In the rows, zero is written as 100.
Known rows, with every way that one mark hangs from another:
j_609{j_809}: 90 115 113 58 87 91 56 162 116 99 95 110 92 101 71 108 101 83 138 94 81 60 104 70 91
j_609{j_307{j_245{j_486} j_503} j_809}: 87 80 99 113 131 100 83 100 145 103 116 59 84 155 80 107 83 85 53 160 98 97 72 86 80
j_809{j_245{j_307 j_486}}: 77 120 103 83 82 115 111 128 80 108 92 70 83 139 63 132 144 84 127 115 108 113 80 108 71
j_486{j_245{j_307 j_561} j_503}: 120 118 126 130 50 104 101 152 86 76 69 134 71 104 103 164 92 114 157 78 76 129 125 84 102
j_561{j_245}: 92 151 139 58 92 92 76 124 86 121 98 73 95 134 69 126 125 83 149 87 107 73 84 102 107
j_809{j_245 j_609}: 63 173 97 64 81 97 68 129 87 96 91 68 115 83 69 143 143 78 117 71 135 107 122 101 123
j_561{j_245{j_307 j_486}}: 88 123 134 82 101 113 109 116 89 128 97 62 80 182 62 136 140 81 156 109 93 95 54 104 66
j_503{j_486{j_245{j_307{j_609} j_561}}}: 123 88 118 97 73 119 118 135 104 92 56 152 95 130 104 187 85 109 125 108 91 117 108 90 111
j_503{j_486{j_245{j_307{j_609{j_809}} j_561}}}: 126 75 109 117 74 104 111 161 121 77 44 163 87 128 96 190 64 101 121 106 82 92 96 69 110
j_561{j_245{j_307}}: 81 134 147 62 96 97 92 127 90 92 93 79 83 149 68 134 137 86 172 92 109 92 71 96 91
j_561{j_245{j_486{j_503}}}: 118 153 131 118 99 95 87 102 76 160 97 56 72 147 67 136 115 88 148 90 73 68 77 109 92
j_561{j_245{j_307{j_609} j_486}}: 93 107 114 81 137 104 125 102 102 138 74 59 94 181 59 146 133 95 146 103 106 100 50 112 83
j_486{j_245}: 100 115 108 54 56 105 79 150 84 104 105 112 100 94 96 158 112 82 148 84 89 100 117 90 117
j_245{j_307 j_486 j_561}: 94 102 118 96 82 128 108 131 116 115 85 105 78 158 76 101 118 110 120 116 74 117 101 96 50
j_486{j_245{j_307{j_609} j_561} j_503}: 124 103 100 130 84 103 118 140 97 86 47 134 84 103 98 172 83 122 146 72 92 131 120 92 121
j_307{j_503{j_486} j_609}: 118 98 116 69 121 113 92 77 117 139 100 101 99 119 90 142 98 99 123 105 107 68 107 106 120
j_307{j_503}: 93 114 120 64 98 114 80 108 111 120 116 88 91 108 87 109 122 98 136 89 110 87 119 100 105
j_609{j_307{j_245 j_503} j_809}: 85 92 114 93 123 93 66 112 144 68 110 74 89 123 86 107 82 89 71 145 117 93 90 79 108
j_486{j_503}: 106 140 121 79 84 92 62 127 88 116 103 98 82 85 78 116 105 100 157 76 76 75 123 92 104
j_245{j_307{j_609{j_809}} j_486{j_503} j_561}: 120 89 92 155 121 99 110 140 132 117 43 113 71 143 69 121 76 122 117 96 62 93 93 82 73
j_809{j_609}: 72 150 111 48 90 105 53 125 110 105 108 80 116 95 76 124 133 88 136 64 100 100 129 86 103
j_609{j_307 j_809}: 94 99 116 65 101 121 37 153 125 77 107 104 93 107 69 99 92 83 116 122 86 79 99 61 84
j_307{j_245 j_609}: 80 115 84 36 128 56 95 109 119 107 81 82 117 116 81 123 99 102 98 109 114 94 100 116 127
j_486{j_245 j_503}: 121 131 111 95 58 91 71 143 71 110 99 110 86 77 98 168 96 89 164 67 76 94 122 91 124

Rows:
122 104 131 86 56 121 88 111 89 118 118 119 87 107 111 186 97 78 136 103 93 82 114 94 122 : j_307{j_503{j_486{j_245}}}
85 91 67 76 136 57 102 123 137 130 70 74 106 146 70 125 83 93 70 124 87 71 72 101 100 : j_307{j_245{j_486} j_609{j_809}}
107 121 135 102 87 87 104 81 123 111 93 108 81 136 107 124 83 107 65 138 110 85 117 109 116 : j_307{j_245{j_561} j_503{j_486}}
111 84 87 126 131 91 99 132 122 120 63 93 77 136 62 135 88 104 146 92 58 76 78 81 75 : j_245{j_307{j_609{j_809}} j_486{j_503}}
112 96 138 115 137 98 113 96 122 105 70 91 77 165 73 170 96 85 144 106 119 60 52 87 115 : j_561{j_245{j_307{j_503{j_486} j_609{j_809}}}}
68 146 112 128 89 128 110 107 111 73 75 79 90 113 81 135 143 106 102 78 158 147 128 102 109 : j_809{j_245{j_307{j_503} j_561} j_609}
113 121 83 130 127 64 118 93 120 146 55 81 90 142 86 121 74 128 65 113 85 101 104 122 107 : j_307{j_245{j_486{j_503} j_561} j_609}
96 95 111 123 117 122 102 74 139 114 105 68 83 166 95 94 91 110 33 167 111 129 99 108 82 : j_609{j_307{j_245{j_486 j_561} j_503}}
92 110 107 117 102 93 124 84 129 137 96 71 82 158 95 100 102 110 52 134 108 111 107 121 91 : j_307{j_245{j_486 j_561} j_503}
119 87 138 97 104 132 50 110 130 93 120 109 78 123 85 122 80 81 104 143 94 63 96 63 92 : j_609{j_307{j_503{j_486}} j_809}
100 114 71 122 109 98 114 146 116 132 37 95 94 133 62 124 92 100 58 110 113 87 92 101 102 : j_307{j_609{j_809{j_245{j_486 j_561}}}}
107 137 137 126 102 99 105 105 79 131 92 59 65 165 65 144 124 92 170 93 75 87 61 103 72 : j_561{j_245{j_307 j_486{j_503}}}
75 129 102 105 109 117 79 95 138 102 96 63 110 156 84 109 107 104 35 140 102 144 109 97 78 : j_809{j_609{j_307{j_245{j_486 j_561}}}}
89 122 117 99 100 84 105 98 128 102 90 92 86 125 101 98 96 114 68 120 126 106 122 113 117 : j_307{j_245{j_561} j_503}
92 68 84 81 128 102 103 139 133 112 71 96 91 151 60 128 104 95 128 108 75 88 71 83 66 : j_245{j_307{j_609{j_809}} j_486}
90 99 104 157 91 124 130 133 120 97 65 89 63 149 71 123 114 98 83 121 123 109 87 97 75 : j_609{j_809{j_245{j_307{j_503} j_486 j_561}}}
96 88 98 92 117 99 101 158 142 77 42 132 90 127 71 113 87 117 119 95 97 98 103 76 89 : j_245{j_307{j_609{j_809}} j_561}
86 147 128 135 77 128 107 91 107 84 77 93 83 123 88 162 128 97 94 97 145 124 121 96 108 : j_809{j_245{j_307{j_503{j_486}} j_561} j_609}
112 102 152 105 81 130 102 98 119 96 93 129 69 139 98 126 102 113 124 119 100 99 114 92 81 : j_245{j_307{j_503{j_486}} j_561}
69 146 106 98 111 139 65 89 108 84 115 51 107 94 78 132 138 82 90 102 160 134 116 96 121 : j_809{j_245 j_609{j_307{j_503}}}
95 127 94 125 77 105 99 158 104 122 62 99 79 129 64 112 99 89 73 118 102 78 99 94 85 : j_609{j_809{j_245{j_486 j_561}}}
76 115 90 59 113 96 110 125 91 85 64 87 105 111 64 144 130 96 134 93 142 114 90 111 115 : j_809{j_245{j_307{j_609}}}
95 129 130 118 106 116 73 60 141 85 104 84 99 135 105 132 89 104 40 144 126 124 122 92 114 : j_809{j_609{j_307{j_245{j_561} j_503{j_486}}}}
130 121 130 90 35 117 89 145 88 107 85 153 89 111 110 171 83 94 115 107 77 91 126 87 113 : j_503{j_486{j_245{j_561}}}
123 131 116 130 80 111 87 118 99 145 84 99 71 126 82 104 95 117 116 95 58 88 123 102 75 : j_245{j_486{j_503} j_561}
